Each row comes from the steps of one path. Every step used is in the known rows, and no mark comes twice. Write the path behind each row, first mark first.
Known rows:
P/E/H: [ 0.89  0.74 -0.04  0.17 -1.32 -1.07  0.20  0.16  0.43 -1.24 -0.02 -1.67
 -1.96 -1.36  0.91 -0.82 -0.30 -2.12  1.33  0.47 -0.93  0.76]
R/B/P/E/H/L/D: [ 0.01  0.31 -0.24  2.57 -0.41 -2.36  0.39 -1.42  0.13  0.72  0.99 -0.06
 -1.55 -0.71 -1.07 -0.96  1.11 -1.04 -0.36  0.30 -0.44 -1.49]
E/P/B/R/L/D: [-0.53 -0.34 -0.54  2.55 -0.16 -3.60  0.63 -1.48 -0.43  1.19  1.63 -0.42
 -0.13 -0.03 -0.69  0.16  1.20 -0.97  0.65  0.14  0.36 -2.17]
B/P/E/H/L/R: [ 0.30  0.66 -0.61 -0.42 -2.54 -0.54 -0.11  0.89  0.40  0.23  3.34 -0.52
 -1.24 -1.11 -1.24 -0.49  0.27 -0.80 -1.86 -0.04 -0.40 -2.94]
P/B/R: [-0.46 -0.06 -0.01  0.21  1.09 -1.79  0.42 -0.27  0.16  0.26  1.69 -0.97
  0.62 -0.54 -0.04  0.60 -0.14  0.03  0.31 -0.38  0.11 -3.70]
E/P/B: [ 0.30 -0.39  0.03  2.07  1.17  2.37 -0.14 -0.96  0.14  0.09  0.87 -0.21
  0.12 -0.44  0.04  0.06 -0.50  0.24  1.65  0.02 -0.04 -2.02]
M/C: [-1.54  0.33  0.33 -0.11 -0.71  5.54 -0.50  1.17 -0.01 -0.21 -1.39  0.85
  0.83 -1.59 -0.94 -0.40 -0.40 -0.66  1.97  0.02  0.26 -0.22]
R/L/D: [-0.42 -0.55 -0.30  2.20 -0.16 -3.43  0.60 -1.41 -0.37  0.89  0.83  0.03
 -0.31  0.42 -0.31  0.09  1.35 -1.28  0.12  0.39  0.44  0.01]
R/B/P/E/H: [ 0.48  0.44 -0.13  0.37 -1.14 -1.53  0.30 -0.30  0.22 -1.17  0.04 -0.90
 -1.72 -1.57  0.13 -1.34 -0.12 -1.78  1.60  0.26 -1.00 -0.12]
R/L/H: [-0.76 -0.94  0.05  0.42 -1.93 -1.53  0.25 -0.77  0.12 -0.71  0.67  1.72
 -0.67 -0.39  1.27 -0.51  0.53 -2.65 -1.47  0.61 -0.15  1.22]
E/P/B/R/L/M: [ 0.06 -0.56 -0.67  1.55 -0.37  1.83  1.20 -0.97 -0.59 -0.45  2.17  0.63
 -0.23 -0.78 -0.85  0.04  0.44 -1.65 -1.93  0.39 -0.06 -3.04]
H/E/P/B/R/L/M: [ 0.11 -0.42 -0.77  1.58 -0.23  1.69  1.21 -0.72 -0.46 -0.33  2.72  0.68
 -0.80 -1.09 -1.21  0.02  0.38 -1.82 -2.26  0.40 -0.33 -2.89]
B/R: [-0.47  0.50 -0.36 -0.88 -0.43 -2.40  0.28  0.45 -0.13  0.44  1.13 -0.85
  0.42 -0.58 -0.60  0.23  0.09  0.31 -0.39 -0.49 -0.04 -2.86]
E/H/L/D/U: [-0.53  0.34 -0.17  2.53  0.89 -2.67 -0.18  1.07  0.67 -0.51  1.86  0.01
 -1.53 -0.39 -0.73  0.09  0.27 -0.74 -1.02  0.58 -0.24 -3.49]
H/L: [-0.30 -0.15  0.00 -0.13 -0.59  2.81 -0.59  0.30  0.43  0.82  0.83  1.09
 -1.12 -1.43  0.38  0.38  0.96  0.20 -1.40 -0.23 -0.24 -1.07]
D/U: [-0.56 -0.07 -0.04  1.01  1.37 -1.66 -0.28  1.76  0.49 -1.05  1.35  0.20
 -0.65 -0.15 -0.50  0.58 -0.64 -0.09 -0.33  0.36  0.04 -2.50]
E/P/B/R: [-0.29  0.27 -0.34  0.56  0.36 -0.81  0.16 -0.25 -0.05  0.49  1.69 -0.98
  0.45 -0.86 -0.60  0.32 -0.26  0.46  0.75 -0.47 -0.06 -4.24]
E/H/L/R/B: [-0.52 -0.34  0.11  0.45  1.57 -2.59  0.23 -0.30  0.43 -0.60  3.08  0.36
 -0.02 -1.92  0.68 -0.04  1.58 -0.30 -0.88  0.16 -0.10 -3.07]
L/R/B: [-0.47 -0.56  0.07  0.57  2.19 -3.72  0.59 -0.57  0.11 -0.61  2.71  0.08
  0.81 -0.82  0.11  0.13  0.90  0.06 -0.36  0.17  0.33 -2.37]
H/E/P/B/R/L: [-0.98 -0.95 -0.50  0.22 -0.07 -1.13  0.15  0.04 -0.06  0.63  2.59  0.18
 -0.61 -1.98  0.64  0.93  1.13 -1.13  0.75 -0.29  0.01 -2.12]
L/R/B/P/E/H: [ 0.54  0.61 -0.28  0.25 -1.44 -2.27  0.39 -0.05  0.24 -1.16  1.00 -1.22
 -1.56 -1.46 -0.32 -1.34 -0.16 -1.82  1.05  0.27 -0.87 -0.84]
H/L/R/B/P/E: [ 0.18 -0.40 -0.39  0.62 -0.62 -1.22  0.45 -0.37 -0.09  0.33  1.62 -0.17
 -1.54 -0.95 -1.82 -0.40 -0.67 -0.41  0.70 -0.05 -0.01 -0.61]

Write each row's path:
[-0.55 -0.46 -0.22  0.64 -0.37 -2.24  0.38  0.01  0.56 -0.17  2.82  0.84
 -1.94 -1.23 -0.25 -0.19  0.09 -2.39 -1.63  0.33 -0.80 -0.22] | P/B/R/L/H/E
[ 0.14  0.39 -0.16 -0.06 -2.09  2.34 -0.50  0.35  0.59  0.11  0.72  0.25
 -2.45 -2.23  0.26 -0.58  0.60 -1.06 -0.55 -0.07 -0.94 -0.93] | B/P/E/H/L
[ 0.29  0.38  0.01 -0.04 -1.62  2.09 -0.45  0.42  0.73  0.00  0.85 -0.12
 -2.49 -2.37  1.06 -0.20  0.74 -1.29 -0.53  0.11 -0.87 -0.55] | P/E/H/L
[ 0.30 -0.32 -0.39  0.64 -0.39 -2.12  0.66 -0.48 -0.24  0.06  1.31 -0.52
 -1.17 -0.47 -1.90 -0.55 -0.99 -0.46  1.20  0.03  0.07 -0.24] | L/R/B/P/E
[-0.74 -0.40 -0.40  0.38 -0.03 -2.09  0.30 -0.54 -0.42  0.12  1.43  1.14
  0.72 -0.24 -2.17 -1.11  0.32  0.68 -0.26 -0.43  0.04 -2.89] | L/R/B/P
[ 0.40 -0.24 -0.12  2.16  1.29  2.13 -0.12 -0.59  0.30  0.22  1.70 -0.23
 -0.78 -0.84 -0.62  0.05 -0.55 -0.03  1.27  0.02 -0.42 -1.80] | H/E/P/B
[-0.46  0.20 -0.20  2.67  1.56 -3.78  0.16  0.83  0.31 -0.48  1.58 -0.24
 -0.71  0.76 -1.37  0.28 -0.38 -0.33 -0.47  0.61  0.19 -2.77] | L/D/U
[ 0.18  0.72 -0.42 -0.54 -1.92 -0.60 -0.25  0.99  0.57  0.12  3.39 -0.41
 -0.71 -1.16 -0.27 -0.15  0.81 -0.68 -2.43  0.05 -0.33 -3.12] | E/H/L/R
[-0.06  0.42  0.03 -0.24 -1.31  2.40 -0.67  0.50  0.70  0.01  0.71  0.54
 -1.67 -2.24  1.24 -0.31  1.33 -0.81 -1.19 -0.04 -0.90 -1.43] | E/H/L
[-0.01  0.09 -0.04  0.21 -1.08  1.49 -0.33  0.00  0.60 -0.07  1.01  0.48
 -2.28 -2.68  0.57 -0.56  0.96 -1.01 -0.27 -0.02 -0.87 -1.26] | R/B/P/E/H/L
[-0.98 -0.71 -0.11 -0.07 -2.11 -2.96  0.40 -0.56  0.06 -0.48  1.22  1.29
 -0.47 -0.63  1.01 -0.40  0.56 -2.48 -1.59  0.37 -0.18 -0.19] | B/R/L/H
[-0.77 -0.18 -0.42  0.29 -0.64 -1.21  0.07 -0.34 -0.14  0.00  1.73  1.25
  0.04 -1.08 -1.63 -1.31  0.82  0.25 -0.70 -0.41 -0.37 -3.43] | E/H/L/R/B/P
[-0.21 -0.40  0.07  0.62  1.45 -2.86  0.41 -0.38  0.46 -0.60  3.14 -0.12
 -0.59 -2.08  0.52  0.03  1.16 -0.68 -0.39  0.25 -0.09 -2.44] | P/E/H/L/R/B
[-0.86 -0.44 -0.42  0.33 -0.29 -1.22  0.09 -0.42 -0.27  0.43  1.77  1.51
  0.33 -0.67 -2.06 -0.96  0.64  0.75 -0.81 -0.48 -0.05 -3.30] | H/L/R/B/P
[-1.16 -0.85 -0.39 -0.79 -0.82 -2.11  0.20  0.26 -0.27  0.46  1.53  0.32
 -0.06 -1.50  1.11  0.93  1.47 -1.07  0.24 -0.29  0.31 -1.33] | B/R/L
[-0.29  0.34 -0.40  0.80 -0.09 -1.44  0.25 -0.20  0.15  0.31  2.35 -0.65
 -0.23 -1.01 -0.89 -0.09 -0.47 -0.31 -0.19 -0.28 -0.47 -3.82] | L/H/E/P/B/R
[-0.86 -0.22 -0.56  3.07  1.46 -4.12  0.15  0.85  0.30 -0.08  3.19 -0.17
 -1.31 -0.50 -1.39  0.62  0.11 -0.89  0.02  0.44  0.02 -4.13] | H/E/P/B/R/L/D/U
[ 0.02 -0.68 -0.12  2.32  0.66  1.40 -0.03 -0.86  0.34  0.06  2.04  0.47
 -1.02 -1.09  0.00 -0.08 -0.26 -1.08  0.83  0.22 -0.44 -1.29] | R/L/H/E/P/B
[-0.84 -0.75 -0.18  0.76 -1.89 -1.79  0.31 -0.84  0.07 -0.38  1.51  1.16
 -0.45 -0.88  0.91 -0.41  0.40 -2.32 -1.01  0.36 -0.25 -1.01] | E/P/B/R/L/H
[ 0.44  0.67 -0.46 -0.38 -2.00 -0.86 -0.07  0.92  0.58  0.11  3.45 -0.89
 -1.28 -1.25 -0.39 -0.06  0.40 -0.99 -1.87  0.15 -0.33 -2.53] | P/E/H/L/R
